Known rows, with every way that one mark hangs from another
Q_66[Q_666[Q_160[Q_746] Q_770]]: [ 15   0   0  -4   5 -13  -8   3  -5 -22  -2  -5   5  -6 -12 -13   8 -19
 -21  14  16   1  -2  20   4 -18 -15  15 -27  -9   6   4   9]
Q_992[Q_762[Q_160]]: [  8   6   1 -14 -14  -8 -11  -7  16   8  -3  -4   4  -7 -10  -4   9   6
   2   4  19  -2 -10 -13  10 -10  -9   4  -6   2  10   5   2]
Q_770[Q_666]: [  4   1   0  -7   0  -4  -1  -3   3  10  -3   0   0  -9  -3  -2   0   1
  -5 -12  -2   3  -5  -3   4  -7  -5   1   4   2   1  -3   4]
Q_811[Q_597]: [ 4  4 -9 -2  0 -4 -6 -9 -5  5 -5  8 -1 -6 -8 -1  3 -9  0 -3  3 -2  2 -1
  7 -9 -9  2 -4  0 -9  2 10]
Q_666[Q_160 Q_770 Q_811]: [ 13  -1  -5  -7  19  -6  -2   4   3  -3  -1   2   2   0  -6 -17   9 -17
 -10  10   2   7   0   6   5  -6 -14  12 -18   4  -3   7   6]
Q_705[Q_666[Q_66 Q_811]]: [ 17   5  -4  -8   9  -1  -8  -6   3  13   0   5   3   1  -5 -13  -4  -8
  -6  10   5   3  -8  -3  -5  -1  -9   8  -7   5  -9  12   5]
Q_66[Q_762]: [  8   5  -1  -8  -7  -7  -9  -6  11   8  -1   2   2  -8  -8  -2   4  -6
   4   3  13   2  -3  -4   7 -11  -6   2 -11  -2   3   0   8]
Q_746[Q_214]: [  8   5  -1 -12   0   1  -5   1   3  10  -3   5  -4  -8 -11  -4   8  13
  -1   6   2  -3  -2  -9   4  -3  -5   9   0   2  -1   3   6]
Q_705[Q_666 Q_762[Q_66 Q_160 Q_992]]: [ 13  11   4 -15 -27 -10 -13  -7  22  28  -2 -13   5  -1  -9  -3   9  -1
 -14  10  12  10 -11 -17   0   3  -1  17   9  -2  14   4   5]
Q_992[Q_762[Q_66[Q_666] Q_160]]: [  7  12   1 -15 -23 -11 -15 -11  12   9  -1 -10   3  -4 -14  -5  12  -5
 -10   6  20   5 -19  -9   5 -15 -10  13 -18  -9  16   7  10]
Q_666[Q_66[Q_746] Q_160 Q_770 Q_811]: [ 20   5 -12  -2  14  -7  -8   1   8  -6   2   3   4   2  -9 -16  -1 -17
  -1  21  15  16  -8  -8   2   0 -19  23 -30  -5  -5   9  11]
Q_762[Q_66 Q_160[Q_746] Q_992]: [  5  10  -4 -11 -27 -10 -11  -8  16  16  -2 -12  14  -6 -13  -3  11  -9
 -19   8  16  12  -9  -9   5  -3  -5  13   5 -12  16   5   0]
Q_160[Q_666 Q_746[Q_705]]: [ 11   5 -11  -6 -13   5  -6 -14   8  -8  -7   4  -4  -8 -16  -2   8  -8
  -5  -2   3   6  -1  14  14 -20  -4  10  -3   1   6   4   1]
Q_705[Q_666]: [  5   2   2  -9   0  -5  -7  -5   0  10   0   6   2  -4  -2  -4  -1   2
 -10   1   4  -2  -4   0   0  -8  -6   5   4   6  -2   2   4]
Q_992[Q_762]: [  3   6  -2 -10  -8  -5  -8  -5   8   9  -1   2   4  -6  -9  -2   4  -5
   5   3  13   0  -6  -4  10 -13 -10   3  -8   1   4   3   7]
Q_762[Q_66 Q_160 Q_992]: [  2  10   0 -13 -25  -7 -13  -8  16  23  -1  -7   9  -4 -10   0  10  -3
 -14   4   6  14 -10 -20   4  -1  -6  10   8  -8  12   5   5]
Q_160[Q_666[Q_811] Q_746]: [ 16   2 -17  -6   4  -1  -4  -8  12  -4  -3   1   3   0 -15  -7  12 -18
  -3  -1   9   1  -2  12   9 -10  -6   6 -11  -5  -4   9  -1]
Q_66[Q_746 Q_762[Q_160]]: [ 12   7  -6 -10 -15 -13 -14 -11  24   7   1  -1   3  -8  -8  -2   4   8
   6   7  27   6 -12 -19   8  -5  -9  14 -16  -6  10   0   5]
Q_66[Q_666[Q_160[Q_746] Q_770] Q_762]: [ 18   4   2  -4  -4 -18 -10   0   2 -22   0  -9   4  -9 -14 -14   5 -23
 -15  20  26   3  -6  20   5 -22 -12  14 -36 -10   9   1  11]
Q_746[Q_214[Q_666[Q_160 Q_770]]]: [  5   0   7 -14   5  -3   0  13  -4  -1  -8  -3   0  -7  -5 -11  10  12
  -6  14   0  -1   3  -9   2  -5 -10  20 -14   1   3  -3  11]
Q_66[Q_666 Q_746 Q_762[Q_160]]: [ 16   9  -5 -10 -17 -14 -18 -13  18  -3   1  -4   1  -8 -10  -3   3   4
   1   8  28   4 -17 -15   5  -9 -10  16 -27 -12  11   4  11]
Q_214[Q_666[Q_66 Q_160 Q_770]]: [ 11  -1   7  -7   2  -3  -6   9  -3  -3  -7  -4   7  -4  -5  -9   3  -6
  -5  13   7   7   2 -10  -1  -7 -16  15 -20  -6   1   4  15]
Q_666[Q_66 Q_770 Q_811]: [  9   2  -4  -9  10  -1  -8  -2   3  -2  -1   3   4  -1 -10 -12   5 -14
   0  10   5   7  -7  -5   1  -5 -13   9 -22   4 -11  15   6]
Q_66[Q_746[Q_705[Q_666[Q_160]]]]: [ 16   9  -6  -3  -3  -5  -6 -11   4   6  -1  10  -4  -4  -1 -10 -10   4
 -12  11   4  12  -5   2   5  -9 -11  23  -2   6  11  -3   7]
Q_770[Q_666[Q_160]]: [ 16   0   1  -1   6  -5  -1   3   4   8  -2  -3   0  -7  -4  -6  -1  -5
 -13  -4   0   6  -1   3   5  -6  -8   4   2  -2   5  -6   8]
Q_746[Q_66[Q_666[Q_770 Q_811]] Q_214]: [  9   2   2 -20  17   1   2   0  -1  -6  -4  -2  -4  -5 -10 -11   5  11
  -9  13  -1   0 -12  -1   0 -11  -6  15 -33   4 -13   9   9]
Q_160[Q_666[Q_66 Q_811[Q_597[Q_455]]]]: [ 22   9 -17   1  -2   9 -14  -7   3   2  -5   5   2   1 -19  -1   3 -25
   3   6   2  15 -10  -7   1  -5 -12  13 -14  -4 -18  12  16]
Q_666[Q_811]: [ 8  2 -9 -9 13 -1 -3 -5  6 11 -2  7  3 -1 -6 -9  6 -9 -3 -1  0  2 -1 -1
  5 -3 -9  4 -8  1 -5  9  2]
Q_66[Q_746[Q_770]]: [  6  10 -14  -6  -5  -4 -12 -12   8  11   0  12   1  -1   3   3   0  -6
   3   3   6   6  -5  -9   6  -5 -12  10  -7  -4   3   3   8]
Q_705[Q_762[Q_66 Q_992]]: [  7  12  -4 -10 -20  -6 -10  -4  17  27  -2  -8   6  -3 -14   1  10 -15
  -3   5   6  15  -3 -12   5   1  -4  14   0 -10   9   5  12]
Q_666[Q_66]: [ 13   4  -2  -5  -2   1 -11  -2   4   8  -2   4   3  -5 -11  -2   2  -4
   0   5   8   5  -3 -10   2  -6 -12   4  -7  -5  -3   9  10]
Q_66[Q_746]: [  4   5 -11  -6  -1  -7  -9  -6   8   7   1   8   3  -5  -6   0   0   1
   3   1  11   6  -4 -11   6  -4 -12  13  -8  -6   1   2   7]
Q_746[Q_66 Q_214 Q_705]: [  8   6   3 -17   1  10   2  -7   5  11  -9   6  -9 -11  -9  -3  -2  29
  -8   8  -9   6  -3  -6   8 -11   0  11  -4  10  -2   0   5]
Q_160[Q_746[Q_66[Q_762] Q_214 Q_705]]: [ 13  10   1 -15  -8   2   1 -11  12   5  -9  -2  -4 -16 -13  -6  -4  18
  -7  18  10   4  -5   6  11 -17   4  13 -18   5   5  -3   2]
Q_160[Q_666 Q_746[Q_214]]: [ 16   4  -9  -9  -8   0  -6  -1   9  -5  -5  -2  -4  -7 -20  -2  13   5
  -1   7  12  -4  -3   4   9 -10  -3  11  -3  -4  -1   2   3]
Q_762[Q_66[Q_666] Q_160 Q_992]: [  6  11   3 -13 -28  -8 -16  -9  10  13  -1 -10   8  -3 -12  -1   9  -7
 -18   5   7  12 -15 -17   1  -6  -7  15  -3 -15  14   9  11]
Q_160[Q_666 Q_746[Q_214 Q_770]]: [ 18  10 -12  -8 -12   2 -10  -7   9  -2  -5   2  -5  -3 -11   1  12  -1
  -2  11   6  -4  -3   7   8 -11  -3   8  -2  -3   2   2   4]
Q_160[Q_666 Q_746[Q_66 Q_770]]: [ 16   3 -10  -7  -5   3  -6 -13  12   0  -5  -1   1  -1  -5   7   4  -6
  -9   5   7   5  -2  10  10 -19  -4  -1 -10  -5  -3   1   4]
Q_762[Q_66]: [  0   5  -6  -9  -6  -5  -7  -6   5  19  -1   0   3  -3  -9  -2   9  -9
 -10  -1   4  10  -4  -5   4  -7  -7   6  -2  -4   4   3   7]

Rows
[ 12   3  -5  -4   3 -12 -10   1   0 -17   2   1   1  -3  -9  -9   3 -11
 -10  12  15  10  -8   1   4 -12 -19  23 -30  -9   4   3  16]  Q_66[Q_666[Q_160 Q_770] Q_746]
[ 24   2  -8  -3  15 -10  -1  -3   4   5  -1   0   6   1  -4 -19   0 -16
 -23  15  11   0   1  18   0  -4  -9  12  -7   0   2   4  -1]  Q_705[Q_666[Q_160[Q_746] Q_811]]
[ 31  13 -19   2   7  -2 -13  -9  13  11   0   8   3   6   0 -10  -4 -20
  -1  21   9  15  -5  -7   1   3 -18  15 -22 -10   1   9  13]  Q_666[Q_66[Q_746[Q_770]] Q_160 Q_811]
[  2  -4   7 -10   5  -6  -1   8  -4  -2  -7  -3   5  -5  -1  -9   7  -4
  -8   5   2   3   5  -4   3 -10 -14  14 -15  -2   4  -1  11]  Q_214[Q_666[Q_160 Q_770]]
[ 10  10   5 -12 -26  -9 -14  -6  21  12  -2  -7   8  -8  -9  -1   5   0
   0   9  16   6 -10 -19   7  -4  -4   6  -2  -6  11   2   5]  Q_66[Q_762[Q_160 Q_992]]
[ 17   4 -10  -1  16  -9  -5  -4 -11 -16  -4   2  -2   0 -10 -17   6 -28
 -11   9   2   2  -3  14   2 -12 -16  15 -33  -2  -9   7  15]  Q_66[Q_666[Q_160 Q_770 Q_811[Q_597]]]
[  5   1  -6 -10  17  -3   1 -10 -10 -11  -6   2  -1  -2  -7  -9   0 -11
  -7   3  -2   3  -7   9   3 -17 -11   8 -37   3 -20   8  13]  Q_746[Q_66[Q_666[Q_770 Q_811[Q_597]]]]
[ 21   1   4  -2   2 -12  -9   3  -2 -11   0  -5   7  -3  -9 -15  -2 -16
 -22  24  21   5  -5  13  -2 -12 -14  16 -14   1   1   4   6]  Q_705[Q_666[Q_66 Q_160[Q_746] Q_770]]
[ 22   7  -1  -9 -23  -1 -18  -7  23  -2  -3  -8   1  -3 -20   1  10  -2
  10   9  26   4 -16 -16  11 -13 -10   7 -10  -5   5   9   8]  Q_992[Q_762[Q_160[Q_666[Q_66]]]]
[  9  -3  -5  -9  15  -8   4   4  -2  -5  -8  -6  11  -2  -2 -19   8 -16
 -13  11   7   2   6  10   3  -6 -13  17 -25  -3   3   4   1]  Q_214[Q_666[Q_160[Q_746] Q_770 Q_811]]
[  4   1  -4 -13  12  -5  -6  -4  -4 -11  -1   3   1  -2  -9 -13   9 -14
  -7   3   0   1  -9   5   1 -12 -13  12 -27   1  -7  13   8]  Q_66[Q_666[Q_770 Q_811]]
[ 14   3  -9  -7  12  -3   1  -7   2 -11  -6   3   1  -5  -9 -22   6 -18
 -18  13   1   9   1  22  10 -14 -11  18 -20   8   6   7  -1]  Q_666[Q_160[Q_746[Q_705]] Q_770 Q_811]
[ 29   7 -15   5  13  -2  -7  -4  -1   6  -5   4   1   2 -11 -14  -1 -24
  -3  14   6   7   1   1   2   0 -15   8 -17  -6 -10   8  14]  Q_666[Q_66 Q_160 Q_811[Q_597]]
[ 30   9 -12  -1   7   3  -4  -8   7   1  -7   2   2  -3 -13 -19  -1 -18
 -16  18   6  12   0  14   6  -7 -12  15 -17  -3   6  11   4]  Q_666[Q_66 Q_160[Q_746[Q_705]] Q_811]
[ 13   5   5 -10 -27  -1 -18  -1  16 -10  -2  -8   5  -3 -19   1  11  -6
   2  11  12  12 -15 -21   6  -8 -10  12  -5  -5  -2  11   9]  Q_762[Q_160[Q_666[Q_66 Q_770]] Q_992]
[ 10  14 -13 -10  -6  -1 -11  -9   8  12  -1  11  -4  -4  -2   1   2  11
   5  11   5   2  -7 -14   4   0  -9  16  -5  -2   2   1   9]  Q_66[Q_746[Q_214 Q_770]]
[  5   6   4 -20   0   8   1  -4   1  20 -11   2  -1  -5   6   3   0  25
  -3   9  -9  -2   1 -17   1  -6  -2   7  -9   0  -2  -2  10]  Q_746[Q_66 Q_214[Q_666] Q_770]
[  6  -2  -8 -10   8  -1  -5  -3   7 -10  -1   3  -2   1 -13  -7  14 -16
   3  -1   1   5  -6   2   8 -12  -9   9 -16   6 -11   9   4]  Q_160[Q_666[Q_770 Q_811]]
[  5   8   6 -11 -14  -4  -5  -5  16  16  -2  -4   9  -8  -6   5  -7   0
  -1  10   9  12  -6 -12   7 -11  -2   1 -11  -6  -1  -2  11]  Q_746[Q_66[Q_762[Q_992]]]
[  1  18  -9 -11 -22  -6 -10  -4  11  24   2  -1   5  -4 -13   1   2   4
  -2  14   8  17 -12 -24   2   6  -6  26   0 -11   7   0  11]  Q_762[Q_66[Q_746[Q_214]] Q_992]
[ 30   7   0   3  -7 -11  -7   0  13   1  -3 -13   6 -11 -11 -11  -7 -17
 -11  15  24   8  -7   9   3  -9  -6   7 -17 -11   9  -5   9]  Q_770[Q_666[Q_66[Q_762] Q_160[Q_746]]]
[ 13  14   4  -5 -24  -4 -16  -4  14  13   0  -3  10  -7 -13   0  -5 -13
   6  15  15  12  -9 -16   3  -5  -7   6 -10 -11   2   6  14]  Q_666[Q_66[Q_762[Q_992]]]
[ 17  16  -3 -15 -16   2  -8 -10   7  13  -7  -4 -14  -8 -19  -6  12   7
  -8   9  -1   8  -8  -1   5  -9  -1  25 -16  -2  14   6  14]  Q_746[Q_214 Q_705[Q_762[Q_66[Q_666]]]]
[  9   8  -5 -13 -27  -7 -14 -11  23  10  -1 -11   1  -1 -18   1  18  -6
   0   3  20   9 -16 -12  12 -15  -6  10  -6  -5  12   3   6]  Q_992[Q_762[Q_66 Q_160[Q_666]]]
[ 12  11  -4  -9  -6  -2  -2  -7   2   9  -6  -1  -2 -10  -2  -4   2   5
 -10   4   0  -4  -7   6   3  -4  -1   7   2   2   6  -4   1]  Q_160[Q_746[Q_214 Q_770[Q_666]]]
[  0  11   0 -16  -7  -3  -4  -9  -1  -3  -2  11  -9  -9  -6 -11  -2  21
  -4  14   0   6 -13  -5   3  -9  -6  30  -7  19   1  -1   4]  Q_66[Q_746[Q_214 Q_705[Q_666[Q_770]]]]
[ 20   5  -1  -8   9 -12  -7   0   5 -13   1  -4   1  -2 -10 -18   6 -23
  -9  17  12   5  -8  12   3 -14 -12  14 -40  -4   2   6  14]  Q_66[Q_666[Q_160 Q_770 Q_811] Q_762]
[ 10   2   6 -17   0   3  -2  -9   5  -8  -8  -4  -8 -10 -11  -4   4   6
  -8   4  -2  10  -6   6   9 -22  -5  14 -31   7   0   7  12]  Q_746[Q_66[Q_666[Q_770]] Q_705[Q_762]]
[ 10  16 -15  -9  -1   1  -7 -27   5  15  -1  18  -5   2   8 -10  -9  -4
  -5   7  -8   9 -10   2   2  -6  -8  19  -6  14   3   7   2]  Q_66[Q_746[Q_705[Q_666[Q_811]] Q_770]]
[ 12  20 -10 -11 -14   4 -12 -19   1   2  -4  13 -12  -7  -5  -2  -2  11
  -1  11  -5   5 -12  -5   4 -11  -9  24 -15   0   9   5  13]  Q_66[Q_666 Q_746[Q_214 Q_705 Q_770]]
[ 13  17  -1  -2 -26  -8 -12  -8  18  13   2  -6   9 -10  -9   2 -16  -9
  10   8  16  19 -19 -20   2   0  -6  14 -11 -12   5  -3  14]  Q_770[Q_666[Q_66[Q_746 Q_762[Q_992]]]]
[  4   4   6 -12  -7 -12 -12  -3   0 -14   0  -2   1  -9 -11  -6   5 -12
  -1   7  15   1 -11   4   4 -20  -9   9 -31  -2   0   5  13]  Q_66[Q_666[Q_770] Q_762]
[ 10   4  10 -17 -18 -11 -11  -2  16   5  -3 -10   4  -4  -8  -6  10   3
  -7  12  11   3 -10 -14   2  -2  -5  16   1   8   6   6   3]  Q_705[Q_666[Q_770] Q_762[Q_160 Q_992]]
[ 19   7 -11   2  12  -1  -1   0  -3  10  -6   1   3  -5  -5 -10  -4 -22
 -15   0  -7  14  -5   3  -1   0 -11  13  -5   1  -6  -3  12]  Q_770[Q_666[Q_160 Q_811[Q_597[Q_455]]]]
[ 18  17  -7 -13 -20  -8 -17 -12  23  11  -2   2  -4  -7  -3  -2   5  17
   7  19  20   1 -14 -23   6   0  -5  18 -13  -3  11  -1   6]  Q_66[Q_746[Q_214 Q_770] Q_762[Q_160]]
[  2   3 -11  -8   9   0   2  -8  -7  12 -11   5   3  -2  -2  -8   3  -9
   5  -6  -6  -4   5  -5   2  -3 -10   8 -15   0 -11   4   8]  Q_214[Q_666[Q_811[Q_597]]]
[  3   8  -3 -13  -2  -8  -9  -1  -3 -13   1   4  -4  -8 -13  -6   5  11
   1  12  11   2 -14  -9   2  -8 -12  27 -26  -3  -2   4  13]  Q_66[Q_666[Q_770] Q_746[Q_214]]
[  7  11 -18  -8   1  -9  -9 -15   7  11   3   2   3   2  -9  -8   3 -16
  -8   4   9  14 -14  -5   0  -4 -12  23 -27 -12   2  10  12]  Q_762[Q_66[Q_666[Q_811] Q_746]]
[  0   1  -3 -19   9  -3   5   2  -3  -2 -10  -4   5  -7  -7 -17  11   5
  -5  10   4  -7   0   0   1  -2  -6  21 -22   3  -4   6  -1]  Q_160[Q_746[Q_214[Q_666[Q_770 Q_811]]]]
[ 11  11  10 -18  -8   3   0 -12   8  14  -6   2 -10 -12  -5  -6 -10  28
  -8  18   1   4 -11  -2   4 -16   5  13  -7  16   1  -6   6]  Q_746[Q_66[Q_762] Q_214 Q_705[Q_666]]
[ 12  12  -4 -10 -24  -5 -15 -12  14  10  -5  -3  11  -4  -2   0   6  -7
 -13  10  10   3  -5  -6   6  -4  -7   4   5  -7  14   7  -1]  Q_762[Q_160[Q_746[Q_770]] Q_992]
